What can hang from each mark:
sifa: gete kovemag
kamo: gete sifa
zoneli: sifa
gete: gova kamo sifa zoneli
sevu: gete sifa
kovemag: gova sifa
nogi: kovemag

Each row was made from one small tree. Brackets hold a mark, then the marks that hang from it, in alphabetical order. Every link used is in the known rows. Write each row's tree.
Known rows:
(kovemag gova sifa): [-0.05  0.28 -0.06 -0.08 -0.04 -0.34  0.07  0.09  0.10  0.01  0.16  0.40
 -0.11  0.16  0.11  0.04 -0.33 -0.03 -0.12 -0.05  0.01 -0.09]
(kamo (gete (sifa kovemag) zoneli)): [ 0.20 -0.10 -0.27 -0.04  0.05  0.02  0.10  0.00 -0.05  0.23 -0.22 -0.37
 -0.22 -0.18  0.03 -0.03  0.10  0.21 -0.27  0.13 -0.16 -0.03]
(gete kamo): [-0.08 -0.09  0.07 -0.06  0.06  0.12  0.08 -0.20  0.01 -0.27  0.28 -0.17
 -0.06 -0.27 -0.01  0.02 -0.03  0.01  0.02  0.16 -0.46  0.11]
(sevu (sifa (gete kamo) kovemag)): [ 0.33 -0.12 -0.09 -0.10  0.14  0.23 -0.18  0.05 -0.22  0.15  0.22  0.07
  0.20  0.07 -0.12  0.14 -0.02  0.04  0.20  0.04 -0.03  0.01]
(nogi (kovemag gova)): [-0.29  0.32  0.22 -0.09  0.01 -0.36  0.27 -0.11  0.22 -0.31  0.20  0.45
 -0.01  0.23 -0.12  0.23 -0.35  0.10 -0.12 -0.10 -0.13 -0.03]
(nogi (kovemag sifa)): [-0.32  0.24 -0.04  0.18 -0.09 -0.28  0.34 -0.12  0.19 -0.11 -0.05  0.31
 -0.28  0.38 -0.01  0.17 -0.37  0.14  0.14 -0.23 -0.38 -0.12]
(sevu (gete (kamo sifa))): [-0.23 -0.25 -0.01  0.13 -0.11 -0.14 -0.07 -0.51  0.10 -0.02  0.15 -0.75
 -0.20 -0.11  0.17  0.20  0.07  0.08 -0.02  0.05 -0.52 -0.27]
(kamo (sifa (gete gova))): [-0.24  0.09  0.04  0.29 -0.12  0.14 -0.03  0.01 -0.07  0.04 -0.02  0.09
 -0.15  0.02  0.17 -0.14  0.21 -0.02 -0.08  0.08  0.20 -0.15]
(sevu (sifa (gete kamo) (kovemag gova))): [ 0.42  0.00  0.02 -0.28  0.20 -0.02 -0.36  0.18 -0.18  0.16  0.34  0.32
  0.46  0.09 -0.18  0.20 -0.07 -0.04  0.05  0.04  0.23  0.01]
(kovemag gova (sifa gete)): [ 0.08  0.14 -0.17  0.13  0.10 -0.19  0.08  0.23 -0.03  0.16 -0.02  0.50
  0.02  0.33  0.03  0.11 -0.33 -0.02 -0.01 -0.07  0.35 -0.16]
(zoneli (sifa (gete gova))): [-0.21  0.13 -0.01  0.20 -0.16  0.31  0.20  0.05 -0.11  0.05 -0.21  0.01
 -0.19  0.20  0.16 -0.23  0.04 -0.19  0.03 -0.20  0.16  0.14]
(sevu gete): [-0.25 -0.08 -0.05  0.08 -0.10 -0.07  0.39 -0.38  0.13 -0.11  0.01 -0.31
 -0.32  0.14  0.14  0.17 -0.28  0.03  0.07 -0.02 -0.18 -0.18]
(nogi kovemag): [-0.42  0.20  0.11  0.10 -0.04 -0.12  0.45 -0.24  0.18 -0.31  0.09  0.23
 -0.26  0.21 -0.07  0.17 -0.29  0.16  0.03 -0.09 -0.39 -0.03]
(kamo (gete (sifa kovemag))): [ 0.18  0.05 -0.28 -0.01 -0.08  0.08  0.16 -0.03 -0.16  0.28 -0.10 -0.16
 -0.12  0.12  0.18  0.13  0.17  0.17 -0.22  0.00 -0.35 -0.10]
(gete gova kamo): [-0.05 -0.04  0.25 -0.17 -0.04  0.19 -0.12 -0.04  0.04 -0.33  0.20 -0.04
  0.15 -0.35 -0.04 -0.15  0.28 -0.17  0.10  0.17 -0.22  0.23]
(kovemag (sifa gete)): [-0.03  0.02 -0.28  0.32  0.03  0.04  0.26  0.08 -0.08  0.15 -0.14  0.25
 -0.24  0.30  0.10  0.05 -0.27  0.04  0.13 -0.06  0.11 -0.17]
(gete gova sifa zoneli): [-0.08 -0.01  0.11  0.01 -0.05  0.06 -0.13  0.10  0.18 -0.19 -0.21 -0.16
 -0.26 -0.41  0.02 -0.26  0.17 -0.20 -0.11  0.12  0.00  0.16]
(kamo (gete gova)): [-0.01  0.10  0.06 -0.14 -0.10  0.06  0.26 -0.14  0.03 -0.05 -0.11 -0.16
 -0.07  0.00 -0.03 -0.24  0.24 -0.01 -0.04  0.18 -0.06  0.08]
(zoneli (sifa (gete gova kamo))): [-0.04 -0.09  0.07  0.13 -0.05  0.37 -0.07  0.02 -0.14 -0.02 -0.11 -0.20
  0.09 -0.03  0.03 -0.20  0.25 -0.24  0.12 -0.13 -0.04  0.23]
(kamo (gete (zoneli sifa))): [-0.13  0.02 -0.19  0.02 -0.01 -0.04  0.47 -0.33  0.05  0.12 -0.29 -0.78
 -0.58 -0.05 -0.02 -0.35 -0.15  0.18 -0.24 -0.01 -0.25  0.13]
(sevu (gete gova kamo sifa zoneli)): [ 0.10 -0.44  0.15 -0.04  0.03 -0.01 -0.36 -0.16  0.25 -0.15 -0.27 -0.78
  0.05 -0.45 -0.07 -0.04  0.32 -0.26  0.12  0.09 -0.13  0.06]
(kamo (gete gova (sifa kovemag) zoneli)): [ 0.24 -0.06 -0.07 -0.16 -0.06  0.10 -0.12  0.16 -0.02  0.15 -0.29 -0.23
 -0.01 -0.26  0.00 -0.21  0.39  0.05 -0.21  0.15  0.07  0.09]

Write each row's tree:
[ 0.16 -0.31  0.28 -0.31  0.03 -0.16 -0.33 -0.29  0.31 -0.14 -0.07 -0.77
  0.02 -0.31 -0.31 -0.19  0.07 -0.21  0.32  0.13 -0.02  0.12]
(sevu (gete gova kamo zoneli) sifa)
[ 0.02  0.26 -0.12 -0.17 -0.11 -0.27  0.01 -0.09 -0.14  0.29  0.25  0.02
  0.02  0.11  0.18  0.10  0.11  0.33 -0.50  0.12 -0.03 -0.26]
(kamo gete (sifa (kovemag gova)))
[-0.01 -0.06  0.12 -0.20 -0.11  0.29 -0.24  0.10 -0.06 -0.11  0.05 -0.25
  0.06 -0.46  0.05 -0.31  0.24 -0.06 -0.06 -0.01 -0.06  0.35]
(gete gova kamo (zoneli (sifa kovemag)))
[-0.05  0.08 -0.01  0.20  0.26 -0.44  0.15  0.19  0.20  0.00 -0.22  0.46
 -0.01  0.28 -0.30  0.14 -0.47  0.13  0.05 -0.12  0.40 -0.13]
(nogi (kovemag gova (sifa (gete zoneli))))
[-0.20  0.35  0.07  0.00 -0.02 -0.53  0.18  0.01  0.24 -0.10  0.07  0.56
 -0.02  0.41 -0.07  0.22 -0.41  0.07 -0.01 -0.22 -0.13 -0.12]
(nogi (kovemag gova sifa))
[ 0.22 -0.31  0.10 -0.06  0.17  0.39 -0.26  0.28 -0.16 -0.13  0.01  0.14
  0.36 -0.48 -0.19 -0.12  0.30  0.02  0.11  0.26  0.42  0.18]
(sifa (gete gova kamo zoneli) kovemag)
[-0.05  0.04  0.18 -0.20 -0.22 -0.15 -0.01 -0.29  0.23 -0.02 -0.05 -0.34
 -0.13  0.21 -0.02 -0.07 -0.07 -0.23  0.28 -0.06  0.02 -0.05]
(sevu (gete gova) sifa)
[ 0.18 -0.05  0.10 -0.14 -0.11  0.28 -0.45  0.21 -0.10 -0.08  0.13  0.08
  0.32 -0.32  0.15  0.03  0.50 -0.18 -0.01  0.02 -0.27  0.15]
(gete gova kamo (sifa kovemag))
[ 0.36 -0.07  0.12 -0.20  0.04  0.30 -0.40  0.18 -0.19  0.09  0.14  0.20
  0.41 -0.05 -0.15 -0.02  0.27 -0.13  0.27  0.06  0.19  0.13]
(sevu (sifa (gete gova kamo) kovemag))
[-0.14  0.12 -0.27  0.23 -0.11  0.33  0.31  0.07 -0.30  0.21 -0.03  0.15
 -0.23  0.30  0.29  0.05 -0.18  0.12 -0.09 -0.26  0.06  0.00]
(zoneli (sifa gete kovemag))
[-0.01  0.06 -0.08  0.23 -0.05  0.10  0.06  0.23 -0.05  0.09 -0.21  0.41
 -0.04  0.21  0.07 -0.11  0.02 -0.13  0.22 -0.05  0.34 -0.05]
(kovemag (sifa (gete gova)))
[ 0.02 -0.08  0.12  0.19  0.09 -0.01 -0.12  0.10  0.05 -0.11 -0.20  0.33
  0.33  0.21 -0.25  0.12  0.14 -0.07  0.41 -0.14 -0.02  0.00]
(nogi (kovemag (sifa (gete gova kamo))))
[-0.08 -0.12 -0.12  0.23  0.07  0.29  0.14 -0.13 -0.16  0.04 -0.03 -0.35
 -0.14  0.05  0.06 -0.02 -0.04 -0.07  0.04 -0.14 -0.26  0.12]
(zoneli (sifa (gete kamo)))
[-0.02  0.23 -0.16  0.04 -0.06  0.11  0.14  0.22 -0.27  0.23  0.09  0.40
  0.05  0.34  0.23  0.10 -0.22  0.04 -0.23 -0.26  0.33 -0.01]
(zoneli (sifa gete (kovemag gova)))
[-0.16  0.38 -0.05 -0.18 -0.21 -0.04  0.12  0.08 -0.13  0.09  0.27  0.30
 -0.07  0.18  0.31  0.04 -0.23  0.04 -0.33 -0.24 -0.02  0.07]
(zoneli (sifa (kovemag gova)))
[ 0.27 -0.21 -0.09  0.03  0.35 -0.21 -0.21  0.22  0.05  0.03 -0.04  0.08
  0.18 -0.19 -0.26 -0.01 -0.17 -0.02  0.04  0.15  0.36  0.00]
(kovemag gova (sifa (gete kamo zoneli)))
[ 0.12 -0.13  0.06  0.11  0.38 -0.38 -0.13  0.14  0.18 -0.08 -0.12  0.24
  0.27  0.04 -0.43  0.17 -0.26  0.08  0.14 -0.03  0.23 -0.05]
(nogi (kovemag gova (sifa (gete kamo zoneli))))
[ 0.25 -0.07 -0.10  0.06  0.24 -0.15 -0.17  0.19 -0.06  0.08  0.09  0.27
  0.29  0.09 -0.09  0.15 -0.12 -0.09  0.08  0.02  0.16 -0.08]
(kovemag gova (sifa (gete kamo)))
[-0.05 -0.31  0.12 -0.07 -0.14 -0.01 -0.43 -0.18  0.06 -0.03  0.06 -0.55
  0.12 -0.48  0.09 -0.01  0.36  0.11 -0.04  0.17  0.02 -0.12]
(sevu (gete gova (kamo (sifa kovemag)) zoneli))
[-0.08 -0.15  0.10 -0.06 -0.26  0.04 -0.40 -0.20 -0.04  0.02  0.19 -0.35
  0.22 -0.16  0.24  0.15  0.42  0.03  0.00  0.05 -0.18 -0.19]
(sevu (gete gova (kamo (sifa kovemag))))
[ 0.10  0.12 -0.09 -0.03  0.10  0.07  0.09  0.28 -0.22  0.07  0.23  0.68
  0.23  0.17  0.07  0.24 -0.19  0.11 -0.16  0.03  0.49 -0.10]
(sifa gete (kovemag gova))
[ 0.02 -0.06  0.10 -0.17  0.04  0.00  0.21 -0.12  0.14 -0.11 -0.22 -0.36
 -0.18 -0.31 -0.20 -0.40  0.18  0.07 -0.08  0.29  0.14  0.15]
(kamo (gete gova zoneli))
